Each row was made from one small tree. The marks that hang from a mark follow it in brackets, in alphabetical order. Every link used is in the known rows. Write each row's tree.
Known rows:
fuvap{vone}: -0.25 +2.70 -0.02 +0.47 +1.91 +1.04 -1.02 -1.63 -0.16 +1.89 -0.30 -1.47
 +0.60 -0.48 -2.23 -0.05 -1.01 +0.69 +0.90 -0.09 +3.95 +0.32 -0.35 -0.49
 +0.74
nasam{vone zedu}: -0.11 +3.19 +1.95 +0.27 +0.57 +1.12 -0.97 -2.20 +1.56 +0.23 +0.42 -3.12
 -0.99 -0.76 +0.48 -2.59 +0.18 +1.55 +0.09 -0.20 -1.84 +0.55 +1.76 -1.97
 +0.74
nasam{vone{foreg} zedu}: +0.43 +3.75 +2.00 +0.67 -1.79 -0.03 -1.07 -0.64 +2.00 +0.19 +0.41 -2.90
 -1.35 +0.33 +2.00 -1.47 -0.28 +2.06 +0.51 -0.62 +0.29 +0.27 +1.65 -0.91
 +0.18
tiveme{zedu}: +0.06 +0.79 +1.33 +0.49 +0.80 +1.16 -1.29 -0.91 +0.43 +2.26 +1.32 -1.80
 -1.83 -1.15 -0.67 +0.49 -2.12 +0.57 -0.31 -0.87 +0.13 -0.54 +0.04 -1.99
 +0.46
fuvap{foreg tiveme{nasam}}: +1.73 +0.46 -1.24 +0.43 -0.47 -0.98 -0.78 -1.11 -0.42 +1.97 +0.79 +0.01
 +0.50 -0.63 -0.90 +1.17 -2.12 -0.46 -0.24 +1.21 +2.47 +0.02 +0.61 +0.68
 +0.00
foreg{zedu{fuvap{sidipoz} vone}}: -3.09 -2.27 -0.39 -1.08 +2.66 +1.93 +1.84 -0.27 -1.87 -0.07 -1.10 +0.61
 +0.20 -0.64 -1.09 +2.00 +0.71 -0.54 +1.89 +0.36 -2.52 +0.20 -1.74 -0.88
 +0.57
tiveme{vone{foreg nasam} zedu{fuvap{sidipoz}}}: -0.18 -1.44 -1.27 -0.43 -2.60 -1.38 -1.41 +3.22 +0.42 +0.04 +0.11 +1.90
 -0.52 +0.43 +1.22 +1.86 +0.03 +0.05 +0.18 +0.77 -0.43 -1.52 -1.32 +0.98
 -0.13
fuvap{tiveme{nasam zedu} vone{foreg sidipoz}}: +2.02 -1.51 -2.03 +0.35 -3.67 -2.32 -1.87 +2.47 -0.64 -0.53 +0.77 +2.15
 +0.34 +0.25 -0.36 +1.81 -2.49 -0.42 -1.55 -0.82 +1.72 -0.64 -0.18 +1.25
 -2.40
foreg{zedu{fuvap}}: -2.72 -0.45 +0.60 +0.01 +1.34 +2.11 +1.76 -1.44 -0.93 +1.07 +0.36 -1.29
 -1.17 -0.50 -1.54 +1.84 +0.52 +0.77 +1.92 -0.23 -0.03 +1.19 +0.04 -1.66
 +0.64
zedu{fuvap vone}: -2.28 +0.78 -0.44 -0.41 +2.43 +1.70 -0.63 -1.00 -0.99 +1.46 +0.37 -1.33
 -0.67 +0.06 -2.90 +0.55 -0.44 +0.86 +1.51 +1.56 -1.44 -0.12 -1.72 +0.02
 +1.66
fuvap{foreg sidipoz}: +0.71 +1.23 +1.68 +0.51 +1.95 +1.51 +0.17 -1.35 +0.44 +1.89 -0.64 -0.03
 +0.76 -0.61 +1.23 +1.07 -1.47 -0.90 +0.95 +0.27 +5.00 -0.33 -0.17 -0.13
 +1.03
nasam{fuvap vone}: -0.26 +0.90 +1.90 -0.29 -0.31 +0.35 -0.40 -2.22 +2.18 +0.25 -0.12 -2.00
 -1.00 -0.49 +1.27 -1.59 +0.55 +1.08 -0.53 +0.40 -0.67 +0.64 +1.06 -2.83
 +1.69
zedu{vone{fuvap{foreg} nasam}}: +0.30 +1.87 -1.26 +0.66 +1.58 -0.17 +1.54 +1.42 -0.41 +0.71 -0.47 -0.12
 +0.33 +1.45 -1.68 -0.05 +1.14 -0.10 -0.19 -0.42 +2.46 -0.75 -0.68 +2.18
 +2.12
zedu{fuvap{foreg tiveme vone{nasam sidipoz}}}: -0.38 -1.31 -2.25 -0.43 +2.59 -0.71 +1.04 +0.70 -1.81 -0.61 -0.07 +2.34
 +2.23 +1.36 -2.93 -0.47 +0.86 -1.11 -0.24 +0.85 +4.25 +1.14 -0.06 +3.16
 -0.40
foreg{zedu{vone{nasam sidipoz}}}: -0.21 -1.46 -1.24 +0.88 -0.35 +1.85 +2.60 -0.13 -0.39 -3.02 -1.18 -0.22
 -0.85 +1.10 -3.60 +1.00 +2.10 -0.21 +1.47 -1.99 -3.82 -0.28 -0.32 +0.00
 +0.88
zedu{vone}: -0.31 +2.00 -0.06 +0.42 +1.67 +1.64 -0.78 -1.49 -0.14 +1.31 -0.14 -2.05
 -0.64 -0.16 -2.70 +0.11 -1.05 +0.78 +1.21 +0.17 -1.03 -0.64 -1.24 -0.46
 +1.61
fuvap{foreg}: +0.47 +2.74 +1.28 +0.75 +1.34 +0.91 -0.22 -1.53 +0.67 +2.52 +0.19 -1.71
 -0.18 -0.26 -1.07 +0.63 -1.50 +0.30 +1.26 -0.30 +5.10 -0.13 +0.05 -0.24
 +1.23
foreg{zedu}: -0.81 +0.73 +1.04 +0.86 +0.57 +2.11 +1.63 -1.87 -0.08 +0.90 -0.14 -1.97
 -1.18 -0.78 -1.32 +1.51 -0.12 +0.66 +1.74 -1.60 +0.34 +0.60 +0.59 -2.14
 +0.65
foreg{zedu{fuvap{sidipoz tiveme vone}}}: -2.70 -2.97 -1.25 -1.55 +4.22 +0.46 +1.83 -0.16 -3.15 +0.60 -0.73 +2.19
 +2.33 -1.06 -0.51 +1.01 +0.15 -1.00 +0.30 +0.47 +1.18 +1.81 -0.41 -0.07
 -1.26
nasam{vone{foreg fuvap}}: +0.38 +3.16 +0.94 +1.16 -2.26 +1.12 +0.85 +1.11 +1.63 +0.55 -0.18 -1.26
 -0.48 +1.32 +2.78 -0.27 +0.13 +1.94 +0.33 -0.38 +2.38 +0.30 +1.18 -0.17
 +1.45
zedu{fuvap{sidipoz} vone}: -2.06 -0.78 -0.04 -0.69 +3.18 +2.28 -0.28 -0.80 -1.18 +0.80 -0.50 +0.40
 +0.24 -0.22 -0.63 +0.97 -0.34 -0.21 +1.18 +2.12 -1.52 -0.30 -1.94 +0.20
 +1.40
tiveme{nasam{foreg{zedu} fuvap} vone{sidipoz}}: +1.18 -1.55 +0.38 -0.12 -6.96 -1.63 -0.70 +0.57 +2.66 -3.44 -0.91 +0.11
 -0.98 -0.41 +0.61 -0.03 +2.13 -0.28 +0.52 -0.82 -4.96 -1.27 -0.47 -2.05
 -1.08
tiveme{nasam vone zedu{fuvap{foreg}}}: -0.35 +0.06 -1.99 -1.13 -3.47 -2.96 -2.89 +2.43 +0.23 +1.99 +0.84 +0.69
 +0.03 -1.53 -2.25 +2.05 -1.19 -0.14 +0.53 +1.01 +1.08 -1.75 -1.84 -0.20
 -0.23
vone{fuvap{foreg{zedu} sidipoz tiveme}}: -0.42 -1.55 +0.48 -0.18 +2.71 +0.51 +3.94 +1.08 -1.80 +0.98 -0.59 +2.28
 +1.80 -0.49 +2.64 +1.25 -0.01 -1.63 -0.83 -1.77 +3.53 +0.89 +0.64 +0.65
 -0.34
nasam{foreg{zedu} fuvap{sidipoz tiveme} vone}: -0.29 -3.20 +1.87 -1.62 +0.69 -0.59 +0.99 -1.10 +1.13 -1.67 -0.98 +0.14
 +0.57 -0.94 +4.47 -3.45 +1.52 -0.58 -0.97 +0.48 -5.51 +1.20 +1.60 -3.27
 -1.37
foreg{zedu{fuvap{sidipoz} vone{nasam}}}: -2.38 -3.17 -1.74 -0.72 +2.35 +1.40 +2.42 +0.04 -1.82 -1.23 -1.24 +1.03
 -0.02 +0.29 -1.58 +1.71 +2.27 -0.64 +1.39 +0.75 -3.64 +0.20 -1.06 +0.06
 +0.92
fuvap{sidipoz tiveme{zedu{vone{foreg nasam}}}}: +1.17 -2.75 -1.85 -0.28 +0.80 -1.53 -0.58 +2.36 -1.18 -0.03 +0.28 +1.83
 -0.23 +0.69 +0.89 +0.58 -1.55 -0.81 -1.60 +0.04 -2.67 -1.16 -0.72 +1.58
 -0.77
foreg{zedu{fuvap{sidipoz tiveme{vone{nasam}}}}}: -1.38 -3.48 -2.62 -1.10 +0.77 -0.13 +1.93 +0.86 -1.67 -1.12 -0.66 +2.48
 +1.23 -0.40 -0.62 +0.98 +1.96 -0.87 +0.50 +0.79 -3.79 +0.63 -0.25 +0.56
 -0.26

Which tree is each row?
-1.19 +1.22 -1.73 -0.32 +2.66 -0.93 +0.05 +0.07 -0.97 +1.55 -0.43 +0.09
 +1.25 +0.74 -3.22 +0.10 +0.87 -0.06 +1.01 +1.31 +6.25 +0.62 -0.47 +1.75
 +0.77 -> zedu{fuvap{foreg vone{nasam}}}
-0.84 +0.86 +0.41 -0.14 +0.67 +0.91 +0.12 -0.69 +0.19 -0.04 -0.91 -2.62
 -0.91 -0.24 -1.98 -1.35 +0.49 +0.67 +2.25 -0.65 -4.26 -0.46 -0.91 -1.90
 -0.33 -> nasam{foreg{zedu{vone}}}
+1.27 -0.84 +0.76 -0.55 -1.35 -1.60 -2.57 -1.12 +1.50 -0.49 -0.97 +0.53
 +0.69 -0.81 +2.82 -1.08 +0.14 -0.86 -1.23 +2.29 +0.40 -0.61 -0.34 -1.15
 -0.86 -> tiveme{nasam{foreg fuvap{sidipoz vone}}}
-0.83 +0.98 +0.56 +0.31 -0.85 +0.37 -1.69 -1.95 -0.09 +0.70 +1.71 -1.48
 -1.77 -0.75 -0.24 +0.93 -0.13 +0.86 -0.27 +1.87 -1.46 +0.32 +0.60 -0.25
 +0.33 -> tiveme{nasam{zedu{fuvap}}}
+0.76 +0.71 +2.06 +0.41 -2.14 -1.35 -1.62 -2.48 +1.40 +0.01 +1.46 -1.72
 -2.36 -1.12 +1.72 +0.21 +0.04 +0.46 -2.24 +0.33 -1.01 -0.19 +1.03 -1.35
 +0.50 -> tiveme{nasam{fuvap zedu}}
-0.03 +1.43 +1.88 -0.61 -0.06 -1.12 -0.18 -1.25 +2.17 +1.05 -0.44 -1.52
 -0.02 -0.40 +1.00 -1.52 +0.36 +0.46 -0.23 +0.01 +3.05 +0.39 +0.77 -2.04
 +1.42 -> nasam{fuvap{foreg} vone}
+0.56 +0.33 -1.08 +0.84 -3.07 -0.23 +3.63 +3.12 +0.51 -2.38 -1.47 +1.71
 +0.88 +1.13 -1.24 +1.23 +3.05 -0.67 +0.89 -3.30 +2.04 -0.61 -0.10 +1.38
 +0.75 -> tiveme{vone{fuvap{foreg{zedu}} nasam sidipoz}}
-1.23 +0.00 +1.35 -0.27 +2.79 +1.53 +0.32 -0.90 -0.35 +2.03 -0.22 +0.63
 +0.73 -0.36 +0.98 +1.43 -0.86 -0.79 +1.24 +1.65 +4.65 +0.25 -0.72 +0.36
 +1.02 -> zedu{fuvap{foreg sidipoz}}
+0.40 +2.84 +2.53 +0.57 -0.60 +0.80 +1.42 +0.83 +1.50 -1.46 -0.12 -0.48
 +0.44 +0.68 +2.22 -2.18 +1.52 +0.28 -0.84 -2.06 +2.06 +0.31 +1.55 +0.39
 +0.64 -> nasam{vone{fuvap{foreg} sidipoz} zedu}
+1.18 -2.28 -1.88 -0.35 +1.39 -1.38 +0.11 +1.97 -1.15 -0.79 +0.48 +1.58
 +0.32 +0.68 -2.94 -0.71 -0.63 -1.47 -1.37 -1.28 -1.62 -1.02 -0.70 +1.69
 -0.52 -> fuvap{foreg tiveme{zedu{vone{nasam sidipoz}}}}
+1.77 +1.96 +0.90 +0.30 -3.65 -0.77 -2.21 +1.31 +1.87 -1.18 -0.22 +0.33
 +0.23 -0.75 +4.27 -1.72 +1.04 -0.11 -1.17 +1.05 -3.78 -1.69 -0.06 +0.40
 -0.65 -> tiveme{nasam{foreg zedu} vone{fuvap{sidipoz}}}
+0.82 -1.75 -1.27 +0.19 +0.68 +0.05 +1.39 +0.04 -0.64 -2.85 -0.86 +0.52
 +1.05 +1.06 -1.65 -2.47 +1.95 -0.61 +0.26 -0.97 -2.39 +1.00 +1.08 +0.46
 -2.11 -> fuvap{tiveme vone{nasam{foreg{zedu}} sidipoz}}
-0.14 +0.70 +0.10 +1.01 -2.21 +0.52 +1.74 +1.03 -0.08 -1.29 -1.27 +0.20
 +0.27 +0.93 -1.17 +2.30 +0.01 +0.40 +1.97 -3.04 +4.57 +0.38 -0.20 +0.05
 -0.99 -> fuvap{vone{foreg{zedu} sidipoz}}
+1.38 +0.15 -1.03 -0.77 +1.50 -2.77 -1.37 -0.16 -1.42 +0.90 -0.19 +1.79
 +2.65 -1.45 +0.97 -0.18 -1.38 -1.65 -1.79 +0.71 +3.85 +0.10 +0.36 +1.73
 -1.78 -> fuvap{foreg sidipoz tiveme{nasam{zedu}} vone}
+1.21 -0.60 -1.45 -0.49 +2.23 -1.91 -2.28 +0.57 -0.54 +0.71 +0.81 -0.38
 +0.31 -0.12 -1.20 -3.68 -0.52 -0.10 -1.71 +0.62 -1.98 -0.06 +0.58 -0.03
 -2.03 -> fuvap{tiveme{zedu} vone{nasam{foreg}}}
+1.71 +0.25 +0.53 +0.54 -2.71 -0.31 -3.45 -0.58 +1.59 +1.01 +1.23 -1.96
 -2.11 -1.05 +0.46 -0.72 -1.71 +0.53 -0.25 +1.24 -3.37 -1.40 +0.28 -2.19
 -0.94 -> tiveme{nasam{foreg} zedu}
+0.88 -1.02 -1.22 -0.44 -2.52 -0.51 -0.24 -0.95 +0.83 -1.19 -0.36 -1.36
 +0.03 -0.74 +0.53 -2.32 +0.63 +0.61 +0.70 +1.25 -6.70 +0.77 +1.99 -2.68
 -1.56 -> fuvap{tiveme{nasam{foreg{zedu} vone}}}
-0.69 -1.78 -1.49 -0.39 -1.84 -0.27 -1.99 +1.12 -0.79 -0.53 +0.69 +1.50
 -0.07 -0.48 -2.28 +1.83 -0.79 -0.36 -0.39 +0.62 +0.54 -0.43 -0.98 -0.14
 -0.82 -> tiveme{nasam zedu{fuvap{vone{sidipoz}}}}
+0.92 +2.16 -1.03 -0.42 +0.28 -1.39 -1.06 +0.37 +0.01 +2.21 +0.09 -0.05
 +1.61 -0.79 -1.88 -0.40 -1.55 -0.08 +0.56 -0.18 +2.60 -0.48 -0.77 +0.90
 +0.12 -> fuvap{foreg tiveme{vone}}
-1.75 -0.09 -1.44 -1.37 +3.87 -0.63 -0.15 +0.16 -2.17 +2.29 +0.55 +0.24
 +1.14 +0.02 -2.98 -0.18 -1.19 -0.28 +0.60 +1.51 +1.02 +0.32 -1.64 +1.63
 +0.38 -> zedu{fuvap{foreg tiveme} vone}
+0.54 +0.87 +1.55 +0.13 +1.48 +0.72 -0.13 +0.97 -0.38 -2.09 +0.90 -0.17
 -0.13 +1.00 +1.60 -4.29 +0.81 -0.09 -2.05 -0.73 -5.63 -0.28 +0.02 +1.74
 -1.14 -> nasam{foreg zedu{vone{fuvap{tiveme} sidipoz}}}
-0.45 +2.61 +2.31 -0.85 +2.09 -3.20 -1.04 -0.82 +0.42 +1.58 +0.15 -1.17
 +0.48 -0.98 +0.08 -1.48 +0.05 -0.17 -1.75 -1.50 +6.61 +0.26 -0.08 -0.06
 -0.32 -> nasam{fuvap{foreg vone} zedu}
+1.46 -0.02 -1.03 -0.10 -0.78 -1.69 -0.92 +0.33 -0.83 -1.31 +0.56 +0.76
 +0.56 -0.06 -1.67 -0.26 -0.82 -1.09 -1.19 -0.37 -1.64 -0.81 -0.34 +2.19
 -0.94 -> fuvap{foreg tiveme{nasam{zedu{vone{sidipoz}}}}}
-1.00 +0.07 -2.26 +0.04 -6.35 -1.72 -0.30 +2.03 +0.27 -0.03 -0.25 +0.23
 -0.76 -0.08 -1.20 +4.10 +0.39 +1.18 +2.58 +0.24 -0.33 -0.57 -1.13 -0.14
 -0.36 -> tiveme{nasam vone{foreg{zedu{fuvap}}}}
-0.19 -1.39 +0.24 +0.15 +1.55 -0.36 +0.40 +0.03 -1.10 -0.45 +1.28 +1.15
 -0.54 +1.14 +3.19 +0.07 +0.36 -0.10 -1.53 +1.62 -0.65 +0.90 +1.20 +2.55
 -0.76 -> vone{foreg nasam{zedu{fuvap{sidipoz tiveme}}}}
-1.06 -1.82 -0.59 -0.27 +0.38 -0.99 +2.06 -0.71 -0.14 -1.24 -0.72 -0.89
 -1.56 +0.20 -2.08 +0.51 +2.41 +0.03 -0.31 -1.31 -3.11 -0.01 -0.39 -1.26
 +1.23 -> foreg{zedu{vone{nasam{fuvap}}}}
+1.13 -1.42 -0.46 +0.99 +2.77 +1.91 +2.23 -0.26 -1.05 -0.14 +0.24 +1.94
 +0.63 +0.80 +2.87 -0.18 +0.61 -0.91 -2.27 +0.85 -0.46 +0.67 +1.41 +1.77
 +1.13 -> vone{fuvap{sidipoz tiveme} nasam}
-1.43 -1.09 +1.50 -0.70 +4.16 +1.30 -0.17 -1.78 -1.66 +0.79 +1.41 +0.55
 +0.04 -0.93 +2.36 -0.70 -0.62 -0.46 -1.43 +1.64 -1.71 +1.22 +0.64 +0.65
 -0.50 -> nasam{zedu{fuvap{sidipoz tiveme}}}
-1.18 -1.91 +0.38 -0.48 +3.82 +2.24 +0.29 -1.71 -1.59 +1.37 +0.75 +1.22
 +0.64 -0.52 +1.37 +0.54 -1.15 -0.55 -0.27 +2.38 -0.54 +1.10 +0.02 +0.39
 +0.34 -> zedu{fuvap{sidipoz tiveme}}
+0.82 +0.22 +3.13 -0.06 -2.04 +1.10 -0.95 -1.54 +3.52 -2.52 -0.46 -1.61
 -1.07 +0.62 +2.50 -3.97 +1.56 +0.65 -0.20 +0.58 -3.61 +0.13 +1.12 -2.63
 +0.29 -> nasam{foreg fuvap vone{sidipoz}}
+0.57 +0.55 +2.45 -0.03 -0.39 -0.02 -1.44 -1.06 +1.80 -1.43 -0.51 -0.65
 -0.02 +0.48 +0.71 -2.68 +0.81 -0.09 -0.50 -0.13 +1.18 -0.07 -0.32 -0.91
 -0.60 -> nasam{foreg fuvap{vone{sidipoz}}}
-0.39 -2.12 -0.70 -0.39 -3.56 +0.82 -1.49 +0.56 +0.95 -1.56 +0.71 +0.54
 -1.11 -0.35 -0.40 +0.55 +0.08 +0.36 -0.09 +1.31 -4.19 -0.25 +0.46 -1.90
 +0.01 -> tiveme{nasam{vone{sidipoz}} zedu{fuvap}}
+1.15 +0.14 -1.23 +1.42 -5.57 -0.08 +1.85 +2.06 +1.39 -2.99 -1.19 +0.48
 -0.82 +1.61 -1.35 +2.22 +1.85 +0.54 +2.18 -2.71 -0.43 -0.83 -0.10 +0.68
 -0.02 -> tiveme{vone{foreg{zedu} nasam sidipoz}}
+0.59 +1.59 +1.37 +0.82 -1.51 +1.66 +1.16 +1.28 +1.46 -0.10 -0.99 +0.46
 +0.42 +1.06 +5.08 +0.32 +0.12 +0.80 +0.00 +0.14 +2.21 +0.16 +0.94 -0.08
 +1.23 -> nasam{vone{foreg fuvap{sidipoz}}}
+0.85 +0.31 -0.55 +0.03 +1.50 -0.38 -0.41 +0.34 -1.07 +1.29 -0.56 +1.55
 +1.94 +0.20 +1.63 +0.78 -2.16 -0.38 -0.29 +0.40 +4.69 +0.49 -0.21 +1.55
 -1.02 -> fuvap{sidipoz tiveme vone{foreg}}
+0.71 +1.44 +0.40 +1.29 -2.00 +1.50 -0.16 +0.60 +0.72 -1.00 -0.42 -0.58
 -0.92 +1.67 -1.19 +1.48 -1.07 +0.70 +1.64 -1.01 +0.50 -1.08 -1.35 +1.16
 +0.74 -> zedu{vone{foreg sidipoz}}
+1.73 +2.12 -1.16 +0.61 -2.15 -2.53 -1.22 +1.09 +0.47 -0.37 +0.95 -0.53
 -0.56 +0.74 +0.16 -1.01 +0.16 +1.00 -0.86 -0.53 -1.40 -0.41 +0.74 +2.32
 -0.69 -> fuvap{tiveme{vone{foreg nasam{zedu}}}}
+0.07 -2.06 +1.43 -0.76 +1.65 -1.38 -1.08 -0.76 -0.17 +1.80 +2.07 -0.21
 -1.52 -1.41 +1.20 -0.67 -1.80 -0.25 -3.28 -0.65 -1.16 +0.19 +0.46 -1.83
 -0.41 -> nasam{fuvap{tiveme{zedu}}}
+1.16 +0.79 -0.45 +0.78 -0.50 +0.10 -0.10 +0.61 -0.53 -0.32 -0.05 +1.01
 +1.19 +1.26 -0.48 +0.50 -1.64 +0.14 +0.02 -0.93 +4.20 +0.53 -0.03 +1.98
 -1.07 -> fuvap{tiveme vone{foreg sidipoz}}
+0.23 -1.02 +0.63 +1.35 -1.84 +1.31 +3.90 +1.95 -0.78 -1.46 +0.28 +1.45
 -0.33 +1.64 +2.23 +1.99 +0.21 +0.08 -0.45 -3.04 +1.48 +0.91 +1.02 +1.20
 -0.70 -> vone{foreg{zedu} fuvap{tiveme} sidipoz}
